What can hang from each mark:
pekep: lonu nare
davor: fego
fego: davor nare
dovaz: vofo
nare: davor dovaz fego lonu vofo zerimak
lonu: vofo

Every row comes from one small tree of marks. The marks that hang from a mark follow it in brackets, in alphabetical order. Every link used is in the known rows. Which tree was each row made from?
Known rows:
davor(fego(nare(dovaz))): [  0.7  37.1  29.3 -29.4  22.6   1.5 -12.8   2.2   8.7  34.6 -18.5  -7.1
  47.5 -59.3  14.5  13.8  13.6   0.4  -2.3 -16.7  30.8  13.5   2.2 -14.7
   2.4]
pekep(lonu(vofo) nare(davor zerimak)): [-13.0 -12.5  21.6  -0.4  12.2  25.8  -6.2  -6.6  -0.8  -6.1   3.1  16.6
  -6.5   6.8 -15.2  -8.6  32.2 -28.4 -32.0  21.3  -0.4  23.7  -3.5  31.6
 -14.9]
nare(lonu): [ -7.6  20.4  25.6 -19.6   1.0  -6.3 -21.6   4.6  18.1  19.7  -5.0  12.9
  -4.3 -17.9  29.1 -15.2  -0.3 -14.9  -4.6  -3.5   9.5  10.4  -2.4 -25.6
  -0.7]
pekep(lonu nare(davor(fego) zerimak)): [ -0.5   5.5  15.9 -10.3  20.5  -1.0 -13.1  -4.0  -4.3  10.9  12.1   7.8
   5.6 -24.5   5.1  -9.4  46.9 -49.2 -25.6  24.6  -5.7  11.7   4.5  12.0
 -18.5]
pekep(lonu): [ -7.4 -11.2  25.6 -11.4   9.5  17.2 -18.3   2.3  18.3  15.1  10.9  14.3
   2.0 -21.0  19.8 -15.8  19.0  -1.5  -4.4  14.2  23.7  12.9  -7.8  -2.3
   5.5]
nare(davor dovaz lonu vofo): [-16.5  17.4  14.0 -45.4  14.3 -14.9 -31.2  11.3   7.2  16.0 -14.0  17.4
   1.4  -7.3   5.2  10.0 -30.8 -14.5 -23.4  -4.5   3.1 -11.5   1.7 -13.2
  -5.0]
nare(dovaz): [ -7.2  11.2  27.2 -27.6  15.2   4.7 -19.2  16.6  11.9  35.5 -25.4  18.1
  11.3 -21.5  15.8   6.9 -14.2  29.0 -11.2  -6.2  41.7   1.3   3.3 -18.4
   8.5]
fego(nare(zerimak)): [ -7.4  40.7  26.2  -5.6   1.1  -4.1   7.0   7.4  24.2  15.7 -16.1   7.9
  20.9 -19.7   6.0  -4.8  -0.3   5.1  -5.5  -8.2  19.3  15.0  15.0  17.9
   1.7]
davor(fego): [  5.7  10.9  25.1 -24.7  23.4 -10.0 -22.2   1.6  -2.2  28.9  -1.0   7.0
  13.6 -47.0  28.8  -9.7  20.8 -10.7   1.2  -7.3  21.8  15.5  -3.7 -19.2
  -3.6]
dovaz(vofo): [  1.5 -12.1  17.3 -29.1  22.0  21.7 -23.4   1.3   1.9   1.9 -21.3  13.3
   8.8 -11.8   5.7   1.2   3.0  28.2 -11.4  -3.4  36.7  27.9  -8.1  -6.7
  15.8]
fego(nare(davor lonu vofo)): [-22.2  26.2   6.0 -33.0  11.7  -7.4 -19.0   6.1  16.3   2.8  -1.1  -5.4
  10.6 -25.3  -4.4   2.2  -7.4 -46.6 -24.5  -1.9 -20.3   9.7  -3.8   2.5
 -13.6]
nare(fego lonu vofo zerimak): [ 17.5  21.5  25.4  -7.7  -2.8 -38.1   2.2  -3.3   1.8   5.8  15.6  46.1
  -6.9   9.2   4.5 -10.2 -21.7  -4.0   7.3  -5.2  -4.9 -22.5  23.3  13.8
  -2.7]
davor(fego(nare(dovaz zerimak))): [  5.9  55.7  36.1 -18.3  14.4 -14.2  -0.7  -0.8  10.9  25.7 -22.2   7.7
  48.7 -36.0  12.4  10.6   5.2  11.5   6.4 -21.5  30.7   4.5  20.5   5.3
   2.4]
fego(davor nare(vofo zerimak)): [ -2.5  55.2  -6.8  -1.5  12.4 -13.6  20.2  22.6   8.5 -20.1   1.7   2.4
  11.9 -34.4  -1.2  10.3 -13.4  -7.8 -14.8  -3.1   0.5   1.1  31.0  28.4
  -3.3]
fego(nare): [-14.6  19.9  19.2 -16.1  12.3   9.3  -5.5  12.8  22.4  22.0 -10.5  -5.9
  20.9 -41.7   7.6  -1.6   7.6  -4.8 -12.5  -5.4  19.5  22.1  -3.6  -2.5
   0.9]
nare(davor fego lonu zerimak): [ -8.6  22.2  28.8 -14.2 -10.8 -34.0  -4.2   0.8   4.7  18.2 -12.2  28.7
  -1.0   3.5  23.7  -2.7  14.4 -33.6  -5.1   1.6 -17.2  -2.7  19.9   4.6
 -20.4]
fego(nare(davor vofo)): [-22.0   9.3   2.5 -33.8  23.0  -0.4 -14.6  15.5  11.7   7.9  -6.1  -8.7
  11.4 -35.9 -12.2   7.9  -6.6 -27.1 -30.2   1.5  -3.7  12.8  -4.5  13.9
 -10.9]
davor(fego(nare(dovaz lonu))): [ -2.2  52.0  33.6 -29.0  12.8  -9.4 -18.5  -5.4  14.3  27.3 -13.5  -4.0
  45.1 -50.8  25.6   7.4  13.5 -19.8   2.7 -21.2  14.3  10.8   2.1 -28.1
  -1.7]
davor(fego(nare(lonu))): [ -0.9  44.3  26.2 -21.4  10.6 -10.2 -16.5  -9.3  13.7  18.6   1.3 -11.4
  33.6 -55.7  26.5  -9.6  27.7 -41.6   4.2 -14.9  -2.7  21.6  -3.4 -21.2
  -5.8]
pekep(lonu nare): [ -2.7 -15.5  11.9  -4.0  18.1  28.2 -13.0   9.1  10.4  14.9  17.4   8.1
  -8.2 -26.7  -2.3 -12.7  24.7 -17.9 -30.3  29.1  17.1  11.0 -11.5  -5.6
   0.3]
nare(davor dovaz(vofo) lonu): [-17.6   5.1  22.7 -47.8  13.8  12.1 -37.7  -0.5   5.1   1.8 -43.1  14.1
  21.3   2.1  12.8  20.2  -3.0   2.6 -21.9  -5.6  17.3  18.0  -3.3 -19.9
   5.6]

Which tree is each row?
[  0.9  -2.2  14.8 -20.1  10.2 -30.5   0.4   7.9  -8.9   9.7  -0.2  31.8
  -6.0   1.1  -7.3   5.4  -9.9 -11.0 -11.8   5.9  -5.7 -15.4  20.3  32.2
 -14.8] | nare(davor fego vofo zerimak)
[ 14.5 -18.9  15.4 -22.7  26.7  24.8  -8.9   8.9 -16.9  14.3 -23.9  25.3
  16.6 -14.0 -24.5  27.7   5.3  28.7 -31.8   7.6  36.9   4.3   0.5  -7.9
  12.5] | pekep(nare(dovaz(vofo) fego))
[ -0.7  -9.1  -3.1 -22.2  15.9 -15.2 -13.8  12.0 -11.7  10.5  13.6  15.8
 -19.4 -17.7 -19.1   3.6   2.9 -58.6 -40.0  19.6 -27.0 -12.5  -1.7  -5.4
 -21.6] | pekep(nare(davor fego lonu vofo))
[ -8.7  17.2  41.4 -22.4   5.0  12.7 -22.5  -7.3   8.4  13.3 -19.8  22.3
  12.2  -5.5  17.4   0.9  -9.5   9.7  -0.6 -18.3  26.4  13.3  -3.9 -17.4
   5.2] | nare(dovaz lonu(vofo))
[ -7.7   4.8  25.8 -14.9   1.3 -23.3   0.8   7.9  -1.4  24.5 -16.6  26.2
   1.3  -3.7  11.9   3.9  16.2 -14.6  -9.3   4.8  -0.8   0.4  20.5  18.1
 -18.3] | nare(davor fego zerimak)
[  7.0 -19.3  -0.4  -9.0  27.3  18.9 -14.8   9.8   3.0   2.8  33.1  18.0
 -17.7 -20.3 -22.1 -12.9  -0.4 -14.2 -34.0  27.1  13.0  -5.0 -12.2   7.3
   4.7] | pekep(lonu nare(vofo))
[ -8.8  42.9  -6.7 -18.6  24.2   3.6   4.4  30.8   6.7  -6.2  -9.0  -5.5
  24.5 -51.7  -3.3  30.8 -19.0   3.7 -24.5  -4.6  16.4  -3.3  19.6   3.4
   1.8] | fego(davor nare(dovaz vofo))
[  5.9  49.4  28.4 -10.8  11.3 -16.5   1.5  -3.7  10.5  17.9  -6.5   1.5
  34.1 -40.9  14.8  -6.2  20.5  -9.8   5.7 -15.5  15.6  18.9  15.0  11.9
  -3.7] | davor(fego(nare(zerimak)))
[-15.2  37.1  16.3 -30.3  15.0 -12.0  -3.3  13.7  12.9  11.5 -24.9  10.3
  27.4  -6.4 -19.9  21.2 -31.1   8.6 -23.2  -8.1  11.8  -6.0  19.2  28.8
  -4.0] | fego(nare(davor dovaz vofo zerimak))
[ -8.4   8.5  38.6  -9.1  -8.4 -16.4  -2.7 -14.7  -4.7   2.8 -12.3  31.2
   1.3  12.9  11.8  -2.7  20.8 -32.1  -0.1  -7.0 -14.7  12.0  12.6  19.6
 -20.3] | nare(davor fego lonu(vofo) zerimak)
[ 20.5  20.2 -15.3   8.9  17.0 -19.8  24.4  28.0 -19.8 -11.2  15.8  27.4
 -18.0 -25.4 -17.1  12.8  -2.1 -19.4 -32.8  18.1  -6.7 -21.6  33.0  21.6
 -12.2] | pekep(nare(fego(davor) vofo zerimak))
[  1.4   6.9  20.2 -27.4  12.1 -29.8  -2.8  12.2  -7.8  20.3 -16.2  39.9
   7.3   7.8  -8.4  21.0 -24.8  12.6 -14.0  -0.5  11.2 -25.7  26.7  25.7
  -9.8] | nare(davor dovaz fego vofo zerimak)
[ 16.7   1.1  34.8 -20.6   9.2   0.3  -2.0  -2.4  -7.6   7.8 -33.9  44.5
  26.5  14.6  -1.8  23.1  -8.4  55.9   1.5  -9.5  44.0  -3.6  22.2  16.2
  16.0] | nare(dovaz(vofo) fego zerimak)
[-15.9 -11.2  19.6 -48.3  25.8  22.6 -33.2   7.9  -1.2   8.9 -48.2  11.3
  23.0  -6.3   4.2  26.2  -1.6  24.8 -27.9  -2.2  33.4  21.8  -3.5  -7.6
   6.2] | nare(davor dovaz(vofo))
[ 15.6  41.3  17.8 -16.9  22.3 -25.0   1.6  -3.2   3.6   4.9  10.6   9.2
  27.1 -34.7  -3.7  -5.1  -4.1  -4.5   4.2 -15.9   9.7   2.5  15.1  24.4
  -0.5] | davor(fego(nare(vofo zerimak)))
[ 14.8  -4.9  20.0 -20.8  14.4  16.1 -15.4   0.0 -10.7   7.1 -20.4  29.3
  13.2  -6.5 -13.7  22.8   4.8   7.8 -27.4   3.7  20.3   0.2  -0.5 -20.7
  10.8] | pekep(nare(dovaz(vofo) fego lonu))
[-16.8  25.3  23.9 -35.0  13.0  14.9 -10.3   3.0  10.3  -2.2 -56.0   5.8
  45.8   1.1 -11.9  30.4  -1.9  25.2 -23.6 -11.2  26.5  22.5  13.1  23.0
   6.4] | fego(nare(davor dovaz(vofo) zerimak))
[ -5.4   5.6  18.1 -37.1   9.8 -23.3 -20.9   7.5  -4.1  19.9  -6.2  26.2
   3.1  -8.5   2.0  18.3 -16.8 -21.1 -17.9  -1.2  -7.2 -20.9   9.0  -7.1
 -10.8] | nare(davor dovaz fego lonu vofo)
[ -2.8  50.7   7.8 -11.9  13.3  16.7  12.3  15.8   5.8 -25.9 -42.8   4.0
  44.0 -20.8   2.0  35.6  -1.1  32.5 -16.3 -12.0  31.8  18.0  31.1  18.0
  13.3] | fego(davor nare(dovaz(vofo) zerimak))
[ 12.6  30.5  28.5  -3.4  -4.6 -17.1   1.9   6.2   1.0  26.5 -11.2  38.9
   2.4   1.3  -1.3   7.6  -5.4  -3.2 -18.4   2.6  10.7 -21.3  23.1  -8.6
  -4.1] | pekep(nare(dovaz fego lonu zerimak))
[  4.8  37.6  29.9 -37.1  20.1  10.2 -24.5 -15.7   5.2  -0.6 -24.4  -2.2
  56.5 -36.9  11.9  17.2  15.3   3.2   2.2 -24.9  23.9  25.5  -3.0 -18.5
  12.8] | davor(fego(nare(dovaz(vofo) lonu)))
[ 15.6  34.3   4.5  -6.5  10.8 -26.6  17.2  22.2 -12.5  -2.5  -3.4  38.4
   6.8 -15.4   3.7  25.4 -23.4  18.1  -7.6  -2.0  15.8 -31.5  43.6  21.1
  -3.1] | nare(dovaz fego(davor) vofo zerimak)
[-20.9 -22.3   5.1 -14.8  19.2  24.0 -20.7  13.2   6.3  15.4   5.7   0.0
 -10.1 -24.7  -2.7  -4.8  35.5 -44.4 -45.2  34.9  -0.5  16.6 -12.5  -3.1
 -14.5] | pekep(lonu nare(davor))
[ -4.2 -21.7   8.9 -29.8  19.8 -16.1 -12.5  12.0 -10.5  17.2   3.3  19.1
  -6.8 -20.1  -6.2   7.8  -1.0 -20.9 -21.4   9.0  -4.8  -7.2   1.2  11.5
 -15.0] | nare(davor fego vofo)
[ -5.7  30.7  38.4 -21.5   5.1 -22.2 -19.7 -24.0  -6.9   0.7  -9.6  12.2
  12.8  -8.2  26.9 -12.6  28.7 -42.9   5.9 -16.8 -11.7  24.4   6.5   6.0
 -20.5] | nare(davor(fego) lonu(vofo) zerimak)
[  5.1  20.9   6.3 -24.8  20.1  -1.0 -21.2  14.9   2.3  15.3   3.4  23.9
  -8.5 -14.9 -17.0   4.2 -36.0  -4.8 -33.7   3.5  13.6 -17.6  -1.5 -22.5
   4.4] | pekep(nare(dovaz lonu vofo))
[-16.3   7.3  30.7 -30.5   1.2 -14.9 -20.4   7.4   2.3  32.8 -24.1  18.8
  12.6 -12.7  20.5  17.0   7.2 -23.7 -13.4   0.0  -0.6  -5.3   7.0 -20.4
 -13.9] | nare(davor dovaz fego lonu)
[  6.9  -7.4  26.0   1.1   6.9  10.6  -5.5  -7.3 -11.7  10.5   7.0  21.4
  -9.4 -17.9  -8.6  -5.4  23.2 -33.9 -19.0   4.7  -4.8  12.5  -7.7  -8.5
  -9.8] | pekep(nare(fego lonu(vofo)))
[-11.4  70.8  11.2  -3.8   3.6  -2.3  16.4  26.0  15.8   1.1 -29.2   1.2
  31.2 -34.3  15.2  25.8  -1.9   9.6 -14.3  -8.7  22.0   2.6  35.4  10.7
  -1.0] | fego(davor nare(dovaz zerimak))
[-21.1  18.5   9.8 -40.6  24.5   3.7 -15.2  18.8  11.9  16.6 -21.6  -3.6
  25.5 -31.9 -16.3  25.5 -22.0  -5.0 -31.2  -4.7  11.8   1.7   1.4   7.7
  -4.8] | fego(nare(davor dovaz vofo))
[ -9.4  60.1   4.0   2.5   2.9  -5.9  19.8  23.4  15.0  -9.4 -16.0  -4.7
  19.1 -39.8  18.2   8.6  12.6 -11.3 -13.7  -3.5   5.6  15.3  30.2  16.0
  -7.1] | fego(davor nare(zerimak))
[ 11.8   7.0  12.9  -7.0  19.1   5.3  -5.8   9.4   4.9   4.2  16.5  35.4
  -3.8   6.0 -27.2   2.5 -24.3  20.3 -26.3  17.4  27.6 -23.4  12.3  20.2
  10.1] | pekep(lonu nare(dovaz vofo zerimak))
[-16.9  49.8   4.0 -15.5  13.7  11.2   6.0  31.2  14.7   7.4 -27.1 -11.4
  32.1 -57.2  17.5  29.0   5.7  -0.7 -23.0  -5.6  22.4  11.6  16.7  -8.6
  -0.6] | fego(davor nare(dovaz))
[ -7.1  53.9  45.8  -7.5  -5.8   4.4   0.3 -12.7  19.6   2.0 -26.0  17.4
  33.8   1.0   2.4   5.8 -11.4  11.7   3.4 -27.3  19.7  17.4  13.4  13.1
   5.5] | fego(nare(dovaz lonu(vofo) zerimak))
[ -5.5   6.6  12.5 -30.6  23.1  17.4 -16.0  11.0  -6.7   3.0 -46.7  18.2
  12.7   9.3 -22.9  25.2  -4.3  18.6 -45.1   7.5  29.0  11.8   9.9   9.0
   3.4] | pekep(nare(davor dovaz(vofo) zerimak))
[ 13.6  19.1 -18.1  -1.6  14.9 -13.2   6.9  24.8 -15.1 -10.6  24.4  14.8
 -21.3 -40.8  -4.5   9.7   5.1 -52.1 -35.2  18.2 -23.3 -17.8  15.1  -9.8
 -14.7] | pekep(nare(fego(davor) lonu vofo))
[ 16.5 -34.9   4.7  -2.5  22.5  10.8  -2.3   5.3  -8.6   5.8  40.9  26.4
 -12.5 -20.9 -24.8  -3.8  11.7 -20.4 -25.8  30.3   4.1 -15.1  -5.7  14.3
  -2.1] | pekep(lonu nare(fego vofo))
[-18.7  22.0  34.1 -16.4  -4.4  -7.5 -14.9 -11.7   6.9  -1.9 -18.6  19.4
  -1.5  13.9  15.9 -11.1   7.2 -25.9  -6.5  -9.4  -6.8  22.1   6.4  13.0
 -15.2] | nare(davor lonu(vofo) zerimak)
[ -4.5  39.9  28.9 -26.8   3.3 -35.0 -20.8  -8.5   4.1  15.5 -11.0  12.0
   9.1 -16.5  37.2 -12.5  23.4 -44.2  -0.5  -7.4 -13.4   9.9  13.3  -7.6
 -20.7] | nare(davor(fego) lonu zerimak)
